Every row comes from one small tree of marks. The marks that hang from a mark follow it in brackets, in the order of their numbers. Every link used is in the known rows. Which tree was each row made from?
Known rows
j45(j966(j23 j168(j644) j635(j767(j726)))): [-0.16 -1.13 -0.91  3.28 -2.22 -4.17 -0.60 -2.98  2.01  3.04 -0.33 -0.76
 -0.17 -1.09 -2.62 -0.84  0.92  0.52  0.56  0.52 -2.55 -1.40]
j644(j45(j966(j23 j635(j767(j726)))) j168): [-0.30  0.77  3.30 -0.48  0.62 -1.98  0.19 -0.99  3.41 -2.01  1.32  2.93
  1.66 -1.73 -0.73 -0.47  1.57  0.94  1.02  0.06 -2.23  0.59]
j168(j644(j45(j966(j23 j635(j767(j726)))))): [-2.32 -1.34  0.00  0.76 -1.22 -2.16 -0.25 -2.36  2.12  1.35 -0.13  2.30
  0.48 -0.96 -1.61 -1.42  0.93  1.03  1.63 -1.92 -3.24 -0.40]
j966(j23 j45(j644) j168 j635): [ 2.57  0.44 -0.09  2.86 -3.06 -0.39  0.83 -0.68 -0.62  3.16  0.14 -4.49
  0.76 -0.89 -1.20 -0.72 -2.12 -1.77  0.03  0.98  1.53 -0.35]
j966(j23 j45): [ 0.14  0.77 -0.23  0.14  1.13  2.77  0.65  0.58 -1.08  0.26 -0.32 -1.53
  0.05 -0.19  0.84 -1.21 -0.29 -0.47 -0.22 -1.80  0.83  0.62]
j644(j45(j966(j23)) j168): [-1.60  1.74  4.76 -2.53  2.71  1.25  0.19 -0.53 -1.04 -4.43  2.16  2.22
  0.49 -0.75  1.09 -0.30  1.25  0.60 -1.11 -0.17 -0.86  1.09]
j635(j767(j726)): [-0.85 -0.82 -3.88 -3.29  1.96  1.98 -0.66  1.10  2.72 -1.12 -0.09  4.22
 -1.52  0.30  0.60 -0.58  1.67  1.65  2.53 -0.27 -0.87  0.88]
j23(j966(j45 j168)): [ 1.08  0.91  1.74  0.21  1.88  1.89  0.00  2.05 -0.92 -0.49 -1.40 -0.19
  0.97  0.56  1.57 -0.28 -1.13 -0.54 -1.80  0.84  2.24 -0.34]
j23(j966(j45 j168(j644) j635(j767))): [ 0.07 -0.18 -0.33  2.34  0.46 -1.77 -0.69  1.49 -0.07  2.38 -2.00 -1.86
  0.87  0.70  0.19  0.20 -1.24  0.54 -1.23 -0.19  0.85 -0.19]
j644(j45(j966(j635)) j168): [-0.77  0.91  3.61 -2.10  1.85  0.67 -0.22  0.56 -0.19 -5.06  0.79  2.58
  0.74  0.16  0.05  1.68  1.17 -0.05 -0.06  0.22  0.24 -0.14]
j644(j45 j168): [-1.18  1.36  1.78 -4.90  4.43  3.77 -0.30  2.02 -0.85 -6.00  2.13  2.73
 -1.23  0.01  2.60  0.46  1.32  1.54 -0.38 -0.04  0.22  2.15]
j23(j966(j168(j644) j635)): [ 1.11 -1.45 -0.24  0.16  0.37 -1.68 -0.71  0.14 -0.78  0.82 -1.67 -0.35
 -0.73  0.66  1.05  1.26 -1.38 -0.06 -2.19 -0.31  0.44 -1.69]
j268(j767(j635 j726)): [ 1.15 -1.00 -2.46 -2.21  1.29  2.49  0.13  1.51  0.98 -2.69  0.05  4.75
 -2.94  0.13  1.55  0.54  1.83 -0.88  1.93 -2.01  0.30 -1.10]
j966(j23 j45(j644) j168 j635(j767(j726))): [ 2.35  0.04 -1.76  3.14 -3.26 -1.86  0.53 -1.09  2.81  4.45  0.34 -2.39
  1.01 -1.64 -2.21 -1.94 -1.34 -0.51  2.10  1.59  0.02  0.26]
j45(j644 j966): [-1.80 -0.91 -1.89 -3.61 -0.03  1.43 -1.05 -1.08 -1.78 -1.41  0.40  3.97
 -0.98  1.46 -1.38  0.56 -0.61 -0.40  2.42  0.74  0.55 -1.01]
j644(j168): [ 0.07  0.75 -0.36 -4.36  4.06  2.20 -0.95  1.38 -0.97 -4.75  1.38  2.00
 -2.08  0.40  1.69  1.36  0.94  1.22 -0.13  0.25  0.73  1.08]
j23(j966(j168(j644))): [-0.33 -0.91 -0.28 -1.69  2.13  0.25 -1.08  0.25 -1.95 -0.49 -0.67  1.04
 -1.52  0.77  1.80  0.17 -1.00  0.92 -2.28  0.02  0.25 -0.65]
j45(j644(j168) j966(j23 j635)): [ 1.11  0.32  1.48 -1.21 -0.96 -2.97 -0.28 -2.44 -0.78 -0.79  1.47  0.74
  0.30 -0.55 -1.90  1.25 -1.48 -0.92  0.82  0.71  0.04 -1.10]
j168(j644(j45(j966))): [-4.28 -0.69  0.30 -2.64  1.91  2.28 -1.21 -0.70 -2.66 -2.99  0.24  3.41
 -1.31  1.03  0.01 -0.32  0.93  0.95  0.49 -1.32 -1.05 -0.13]
j726(j767): [-1.43 -1.21 -4.08 -2.77  0.55  4.81 -0.12  1.07 -2.25 -2.42 -0.35  2.38
 -1.52  2.13  2.42  1.10 -0.52 -0.34  0.28 -2.04  1.19  1.22]
j635(j767): [-1.57 -0.27 -3.36 -3.79  2.65  2.99 -0.24  2.47  0.49 -1.47 -0.11  2.52
 -1.40  1.43  1.75  0.47  1.98  1.51  0.97 -0.63  0.03  1.69]
j726(j767(j635)): [-0.08 -0.45 -2.92 -2.24  0.11  4.34  1.34  0.10 -2.04 -3.56 -0.06  3.10
 -2.24  2.53  2.52  1.53  0.53 -2.02  0.46 -1.23  0.87  0.64]

Write each row's tree
[-1.02 -0.52 -0.33  2.78 -1.62 -3.22 -0.17 -1.59 -0.02  2.68 -0.27 -2.43
  0.07  0.06 -1.42  0.19  1.09  0.28 -0.95  0.14 -1.53 -0.60]	j45(j966(j23 j168(j644) j635(j767)))
[ 0.38 -0.18 -0.38  1.27 -3.14 -2.56  0.57 -1.41  0.70  3.07  0.56 -0.98
  1.05  0.02 -1.74  0.08 -0.04 -0.73  0.57  1.96 -0.52 -0.47]	j45(j644 j966(j23 j168 j635(j767)))
[-0.62 -0.68 -0.24  0.08  0.08  1.43 -0.15  0.60 -1.06 -0.96  0.15 -1.43
 -1.37  0.07  1.05  0.18  0.60  0.51 -1.20 -0.18 -0.28  0.27]	j966(j168(j644(j45)) j635)
[-0.27  0.61 -0.23  2.58  0.46  0.74 -0.37 -0.78 -2.46  1.60  0.24 -4.52
 -1.28 -0.67  0.12 -1.70 -0.58  0.13 -1.52 -0.44  0.19  0.50]	j966(j23 j45 j168(j644))
[ 1.97  0.65 -0.90  0.46 -0.70 -2.67 -0.39 -1.15  2.52  1.45  1.46 -0.17
  0.65 -1.90 -2.12 -0.94 -1.89  0.53  2.86  0.56 -0.18  0.85]	j966(j23 j45(j644(j168)) j635(j767(j726)))
[-1.73  1.07  2.50 -2.26  2.17  0.12 -0.18  1.53  1.07 -4.27  1.03  2.93
  1.20  0.51  0.19  1.57  2.16  1.06  0.46  0.40 -0.46  1.18]	j644(j45(j966(j635(j767))) j168)
[ 1.00  1.00 -0.29  1.14 -1.12  1.43  0.45 -0.54 -1.77  1.91  1.04 -3.12
 -0.12 -0.81 -0.25 -1.90 -1.77 -0.79  0.07  1.41  1.46  0.71]	j966(j23 j45(j644) j168)
[-3.91 -0.99 -0.62 -1.09  0.33  0.06 -0.71  0.16 -0.17 -0.87 -0.54  2.44
 -0.01  1.10 -0.66  0.51  1.49  1.16  1.19 -1.54 -1.51  0.24]	j168(j644(j45(j966(j635(j767)))))
[ 1.21 -0.48  0.64  2.44  0.12 -1.27 -0.70  0.46 -1.35  1.54 -2.20 -2.26
  0.39  0.46  0.13  0.52 -2.26 -0.56 -1.73 -0.38  1.45 -1.60]	j23(j966(j45 j168(j644) j635))
[-2.07 -0.52 -0.71 -0.08  0.86  0.26 -1.55 -1.40 -2.56 -1.27  0.17  0.31
 -2.02  0.96 -1.05  0.33  0.86  0.42 -0.56  1.10 -0.34 -1.07]	j45(j966(j168(j644)))
[ 0.88 -0.21  0.69  1.20 -1.09 -0.13 -0.01  0.04 -0.07 -0.83 -0.88 -0.42
  0.26  0.91 -1.02  1.66  1.14 -1.41 -0.47  1.67  0.73 -2.13]	j45(j966(j168 j635))
[ 0.41  0.66 -1.51 -0.29 -0.17  2.59 -0.51  0.52 -1.92  0.04  0.66 -1.34
 -0.85  0.33 -0.55 -0.79 -1.34 -0.59  1.08  2.20  2.15  0.45]	j966(j45(j644) j168)
[ 0.56  0.49 -1.10  1.75 -0.49  0.48  1.02  1.58  1.23  2.31 -1.27 -2.51
  1.35  0.01  0.18 -0.32  0.35 -0.27  0.34 -1.93  0.50  0.97]	j966(j23 j45 j635(j767))
[-0.71  0.84  3.01  1.80 -1.36 -0.24  1.58  0.49  1.51  0.77  0.19 -1.04
  2.18 -0.38  0.35 -0.46  2.09 -0.26 -1.20  0.80 -1.04  0.71]	j644(j45(j966(j23 j168 j635(j767))))
[ 0.43 -0.90 -1.18 -2.58  1.22 -0.16  0.33  2.65  1.94  0.33 -2.22  2.96
  0.99  1.39  2.10  1.55 -0.12  0.39 -0.25 -1.40  0.56 -0.19]	j23(j966(j635(j767)))
[ 0.03  0.25  2.41  2.26 -1.99 -1.12  1.11 -0.82  3.75  1.09  0.19  0.78
  1.98 -1.42 -0.82 -1.52  1.90 -0.09  0.32  1.08 -2.07 -0.06]	j644(j45(j966(j23 j168 j635(j767(j726)))))
[ 0.43  0.34  0.93  2.41 -1.67 -1.75  1.07 -0.14  1.45  1.94 -0.49 -1.75
  1.29  0.13 -0.65  0.48  1.71 -0.61 -0.91  1.02 -0.64 -0.45]	j45(j966(j23 j168 j635(j767)))
[ 2.30 -0.46 -0.94  1.30 -1.70 -2.15 -0.32  0.35  2.88  3.28 -1.24  1.19
  1.89 -0.43 -1.37 -0.94 -2.66 -0.27  1.77  1.98  1.07 -0.87]	j23(j966(j45(j644) j168 j635(j767(j726))))
[ 0.01 -0.41  1.01  1.48 -0.94  0.15  0.86 -0.53 -0.78  0.92  0.40 -3.09
 -0.80 -0.94  1.29 -0.86  0.21  0.16 -2.23 -1.02 -0.97  0.54]	j966(j23 j168(j644(j45)) j635)
[ 1.12  0.77  0.40 -1.89  1.48 -1.97 -0.75  1.58  0.40 -0.19 -0.14  1.71
  1.72  0.38 -0.04  1.19 -2.76  0.54  1.07  0.66  1.84  0.70]	j23(j966(j45(j644(j168)) j635(j767)))
[ 0.34  0.69  3.91  2.00 -1.72  0.29  1.47 -0.45  0.24 -0.24  0.09 -1.42
  1.69 -0.60  0.18 -0.38  1.13 -1.35 -1.83  0.53 -0.50 -0.60]	j644(j45(j966(j23 j168 j635)))
[ 1.31 -0.84 -1.01  2.04 -1.21 -1.34  0.16 -1.15 -0.84  2.09 -0.16 -4.02
 -1.70 -0.56  0.21  0.11 -0.22 -0.18 -1.87 -0.75 -0.47 -0.71]	j966(j23 j168(j644) j635)
[ 2.69  1.05  1.03  3.78 -1.43  0.40  1.24  0.62 -0.01  2.03 -0.78 -5.24
  1.02 -0.72  0.07 -0.47 -0.39 -1.65 -1.51  0.05  1.34 -0.40]	j966(j23 j45 j168 j635)
[ 2.24  1.06  0.64  0.09 -0.40 -1.21 -0.03 -0.78 -0.93  0.29  1.25 -2.27
  0.26 -1.14 -1.01  0.25 -2.60 -0.76  0.84 -0.11  1.43  0.25]	j966(j23 j45(j644(j168)) j635)
[ 1.43 -1.04 -2.57 -0.21 -0.88 -0.90  0.67 -0.12  3.93  1.94 -0.66  1.06
 -0.06 -0.86 -0.03 -0.56  0.79  0.44  1.55 -1.44 -1.40 -0.07]	j966(j23 j635(j767(j726)))
[ 1.55 -0.32  0.61  1.47 -3.53 -2.08  0.46 -2.40 -0.55  2.22  0.43 -1.45
  0.67 -0.22 -1.90  0.14 -1.03 -1.78  0.02  1.81  0.20 -1.79]	j45(j644 j966(j23 j168 j635))
[ 1.18  1.32 -0.45 -0.01  0.01 -1.74  0.08  0.23  0.41  1.00  1.45 -1.91
  0.83 -0.83 -0.89  0.15 -1.55  0.33  1.36  0.17  0.78  1.72]	j966(j23 j45(j644(j168)) j635(j767))
[-2.09 -0.91  1.59  0.40 -0.97 -0.67  0.13 -1.91 -1.42  0.04 -0.19  0.27
  0.29 -0.22 -0.70 -0.30  0.07 -0.24 -0.48 -2.60 -1.75 -0.88]	j168(j644(j45(j966(j23 j635))))
[-1.24 -0.58  0.80 -0.53  0.93 -0.56  0.02  1.80  0.52  0.50 -0.97  0.73
  0.53  0.44  2.20  0.14 -0.05  1.45 -2.00 -0.48 -0.59  0.92]	j23(j966(j168(j644(j45)) j635(j767)))
[-0.99  0.23 -1.44  1.25  1.45  1.90 -1.30  0.26 -2.78 -0.28 -0.12 -2.79
 -1.92  0.39 -0.21 -0.72 -0.19  0.55 -0.60  0.36  1.02  0.19]	j966(j45 j168(j644))
